Known rows, with every way that one mark hangs from another:
{G K}: [ -3.7  -3.7  -4.0   2.8 -10.5 -17.9   2.9   6.6  -3.8  11.5  -0.9 -14.9
  12.5  11.5  -2.8  -3.7   6.6 -14.9  15.4]
{P {K S}}: [  4.6  -7.1   0.0   2.5  -7.7   4.5  10.0  12.2   6.8   4.0  17.7   3.2
   5.0  -7.1   8.0   3.3  -9.1 -16.1 -13.4]
{P K}: [-5.9  0.0  6.9 -9.7 -9.1  0.8 -4.7 12.7  4.5 10.7 15.2 -4.6 11.6  2.9
 -1.7 -2.0 -5.4 -5.6 -3.9]
{B {K N X}}: [  9.0   0.2 -13.3  -4.0   7.9  -6.5  -5.2  -4.5  15.9 -31.0  17.9   4.2
  -8.3  -4.8   6.8  -2.8  -9.7 -12.8 -16.6]
{C {K B G N S X}}: [  5.6   0.7 -47.0  27.4   6.8   2.2   8.5   9.5  11.9 -52.4  -3.2  16.2
 -21.2 -23.0  40.5  32.5 -36.6 -28.0  -9.7]
{C {K B G S}}: [  5.6   3.8 -25.9  15.3   3.7  -4.1  14.5   8.4  -1.8 -33.1  -6.4  15.4
  -0.5 -13.5  21.7  26.8 -23.2 -20.0   2.1]
{B {K C G N S}}: [  0.8  -0.1 -24.6  13.2  23.4  -8.5 -12.2  -2.5  24.1 -41.1  12.4  18.1
 -36.6   2.5  12.3  24.8 -22.3 -23.7   1.5]
{G {K B C N S X}}: [ -4.6  -6.5 -57.2  32.7  -7.5   5.4  13.6   9.1   9.9 -38.4   0.5   4.5
 -33.5   4.0  45.9  20.4 -13.8 -44.1 -11.8]
{M K}: [  4.3   1.1  -2.9  -2.1   4.2 -16.2   1.2  -3.3  -3.5 -17.6   0.5   6.3
  21.8   2.9 -13.8  -1.6   4.6   5.6  -0.7]
{U K}: [  2.4   2.8  -4.3   0.3  -6.1 -13.3  -3.6  14.5  -2.7   7.9   3.2  -8.7
  20.4  16.6  -5.0  -3.8   1.1 -10.4   5.9]
{B {K C G N S X}}: [  3.9  -4.9 -39.4  19.5  22.4  -5.5 -15.6   4.0  27.1 -47.8  19.8  13.8
 -37.2  -8.7  33.7  23.6 -25.6 -24.5 -16.8]
{M {K B C N S X}}: [  3.7  -0.6 -57.0  28.6   7.4   8.5  11.4  -1.0  10.1 -67.1   1.9  25.2
 -24.1  -5.5  36.0  22.3 -15.7 -22.5 -28.0]
{C {K S}}: [  5.0  -6.8  -5.8   2.2   0.6  -8.1   7.5   5.3  -2.0  -9.7  -1.1   2.1
  19.4 -13.5   6.8  11.1 -12.3 -19.3  -1.0]
{H N}: [ -9.0  -1.0  -0.1  -9.2   0.7  -5.1  -1.9   1.3   8.4  -3.9  -5.1   1.1
 -10.0  -4.9  -8.4  -6.9  -9.0 -11.2  -3.1]
{U {K B G N S}}: [  9.9   9.2 -37.0  31.1   1.1  -0.8  15.5  11.1  12.2 -34.4  -4.0  17.0
 -28.4   9.5  16.7  24.4 -23.0 -29.2   6.3]
{P {K B C G S X}}: [ -6.3  -2.6 -45.5  22.0  -2.2  14.5  -1.0  24.2  13.1 -30.8  19.9  11.0
 -25.2 -11.7  56.1  26.7 -25.3 -23.1 -29.0]
{K B C X}: [ -7.4   3.3 -39.3  11.2  -1.7  16.0  -1.3   6.9   0.4 -29.7   3.3   5.9
 -18.2  -1.6  42.0  11.5  -6.8 -11.1 -25.2]
{M {K B X}}: [  9.9   5.6 -30.0   6.6  -2.0  -2.2  14.6   0.9  -5.3 -41.6   3.8  12.3
  12.9  -7.2  16.9   1.0   1.2  -0.2 -25.2]
{P {K N}}: [ -8.9   1.6  -0.7  -1.3  -5.4   4.3  -6.7   8.1  15.1  -2.3  10.5   0.2
  -8.9   5.9  -3.3   4.1 -14.5 -13.2   3.1]
{U {K B C G N X}}: [-11.6   9.5 -56.8  28.2   3.8   0.7 -16.8  20.9  13.3 -39.6   0.0   4.8
 -29.3  15.6  40.2  27.7 -25.5 -25.0  -3.2]
{B {K G N S X}}: [ 17.4  -4.5 -25.1  16.0  16.9  -8.7  -0.3   0.4  24.3 -42.8  20.2  14.9
 -27.7 -17.7  21.6  14.4 -23.4 -18.7 -16.6]

Rows:
[ -9.8   3.8 -12.8   7.4  11.8 -15.3 -19.7   5.7  10.9 -21.1  -8.8   1.9
  -5.7  -2.6   0.3  24.3 -28.2 -12.5  24.5] => {C {K G N}}
[  6.1  -7.4 -32.7  10.3  13.8   0.3  -5.6  -1.2  20.9 -42.7  21.1  11.5
 -25.2  -7.0  27.5  12.0 -15.8 -28.6 -25.9] => {B {K C N S X}}
[-14.8 -10.2 -30.9  11.8  -7.1 -11.8 -16.2  16.7   0.7  -0.4   6.6 -19.9
   3.1   8.0  29.8   4.5   1.0 -21.5  -3.2] => {G {K C X}}
[  6.6  -1.7 -33.8  17.8 -10.6  21.5  21.5  12.0  15.9 -34.4  16.6  15.2
 -25.2 -14.6  36.3  12.2 -22.3 -28.2 -31.0] => {P {K B N S X}}
[  0.8   3.5 -26.8   0.5  -8.0   0.8   6.6   9.9  -7.5 -29.0   0.8   1.3
  17.4 -13.0  27.1   8.7 -12.4 -14.1 -15.5] => {C {K B X}}
[  3.0  -8.7 -33.7  23.5  12.6  -8.6  -8.3  12.0  16.4 -35.4   0.7   5.4
 -12.9 -24.9  31.7  29.0 -34.8 -23.4  -3.1] => {C {K G N S X}}
[-18.0  -8.0 -37.6  18.1  -3.1  -7.9 -18.0  11.7  11.2 -12.8   2.8 -14.6
 -17.5  11.3  26.6  11.4  -9.1 -28.6   3.9] => {G {K C N X}}
[ -6.0  -9.5 -46.3  34.2  16.8   7.3 -16.7   8.7  23.7 -36.4   4.5   9.5
 -48.9 -14.6  45.8  32.6 -30.1 -19.6 -12.8] => {K C G N S X}
[ -0.5   6.1 -43.2  26.8   1.9  -1.8   3.0  19.3   3.6 -26.4  -0.3  11.6
 -16.5  15.4  31.8  26.8 -16.7 -27.4  -0.6] => {U {K B C G S}}
[  7.6  -1.4 -40.5  18.3  -1.5   8.4  18.8   5.1   6.0 -47.9  -2.5  13.7
  -9.9 -19.8  34.1  21.0 -25.5 -31.8 -18.6] => {C {K B N S X}}
[-18.4   7.7 -36.9  17.4  -7.9  -0.4   1.6   2.9   3.8 -25.7  -8.8   1.3
 -26.0  25.7  14.8  16.5  -6.4 -32.8  16.0] => {G {K B C N}}
[ -2.3  -8.2 -49.8  25.2 -11.4   3.3  15.8  14.4  -0.6 -25.5   6.2  -1.5
 -12.3   0.9  47.6  13.3  -3.8 -35.9 -18.7] => {G {K B C S X}}
[ 10.4   0.5 -46.5  36.3   6.5  15.2  15.7   4.3  17.2 -50.5   1.2  22.0
 -47.8 -19.5  43.3  27.2 -27.0 -19.3 -17.6] => {K B G N S X}
[ 12.8   6.5 -30.0  24.2  -2.1  -5.0  18.2  16.2   1.0 -21.9  -0.1  11.7
  -7.2   6.1  20.0  18.0 -13.9 -21.5  -0.2] => {U {K B G S}}
[ 12.9  -1.4 -40.9  27.2  -0.9  21.3  26.3  -0.8  11.5 -45.7   2.6  19.7
 -36.8 -16.8  37.1  15.3 -18.2 -22.9 -26.3] => {K B N S X}
[-13.6  10.8 -31.3  15.9   7.1   7.2  -8.5   5.5   3.0 -27.5  -5.3  12.5
 -29.0   8.3  27.0  25.0 -13.4  -6.5   2.0] => {K B C G}
[-10.6  -9.9 -30.8  23.8  -0.3  -7.0   0.2   4.8  11.8 -13.7  -2.6  -2.5
 -23.0  13.3  15.3  18.0  -9.9 -38.3  13.0] => {G {K C N S}}
[ 10.7  -3.4 -33.0  11.5  -5.2   5.2  21.4   9.8  -4.2 -36.0   2.6   8.9
  10.9 -23.3  36.9  13.8 -16.2 -25.1 -24.8] => {C {K B S X}}
[-21.3   1.3 -11.2   3.9   3.4  -2.3 -29.2  19.9  11.6   1.0  14.2  -2.9
  -8.5   8.6  15.7  18.5 -18.2  -6.3   4.0] => {P {K C G}}
[ -6.7   1.8 -31.9   8.0  21.1  -9.2 -29.6   4.8  23.2 -41.0  17.7   6.2
 -29.1   0.5  23.9  18.2 -21.3 -14.8  -8.2] => {B {K C G N X}}
[ -2.1   1.7 -38.2  18.9 -12.8  -0.1  13.7   5.8   4.4 -26.1  -2.0  -3.0
 -16.3   5.3  23.9   6.3  -7.7 -27.5  -1.9] => {G {K B N X}}
[ -0.1  -2.4 -52.9  32.1   7.7  14.2   3.1  11.1   8.7 -41.4   5.3  15.4
 -36.3 -13.9  58.2  29.1 -21.6 -17.4 -24.9] => {K B C G S X}
[ 16.0  -3.5 -34.0  20.0  -6.0  17.1  28.4   3.9   1.6 -32.6   6.5  13.7
 -15.5 -20.0  39.8   8.3  -7.8 -16.1 -33.3] => {K B S X}
[-18.1   3.6 -25.9  20.2  16.0   0.8 -27.1   2.9  18.5 -22.3  -5.7   6.9
 -40.7   8.6  14.9  28.7 -22.5  -8.3  14.9] => {K C G N}
[ 15.7 -10.1 -24.9  16.1  -5.4  -6.8   8.3  20.0   3.4  -5.9  12.7  -5.9
  12.5  -5.9  26.7   0.3  -5.8 -21.4 -21.7] => {U {K S X}}
[ -6.3  -5.9 -26.6  20.9  10.2  10.3  -3.2  -1.9  15.3 -25.5  -1.8  12.6
 -36.4   1.4  18.7  21.4 -16.5 -24.1  -3.0] => {K C N S}
[  4.0   9.1  -5.7   0.3  16.7 -15.3 -11.9  -5.3  18.8 -28.7  10.0  11.4
 -19.6   4.5  -9.1  10.0 -16.0  -8.5  11.7] => {B {K G N}}
[ -0.7  16.1 -30.6  20.5   0.6  -4.2   1.2  12.2   9.3 -27.7  -7.5   9.3
 -21.1  19.4   8.0  19.1 -19.5 -19.0  15.8] => {U {K B G N}}
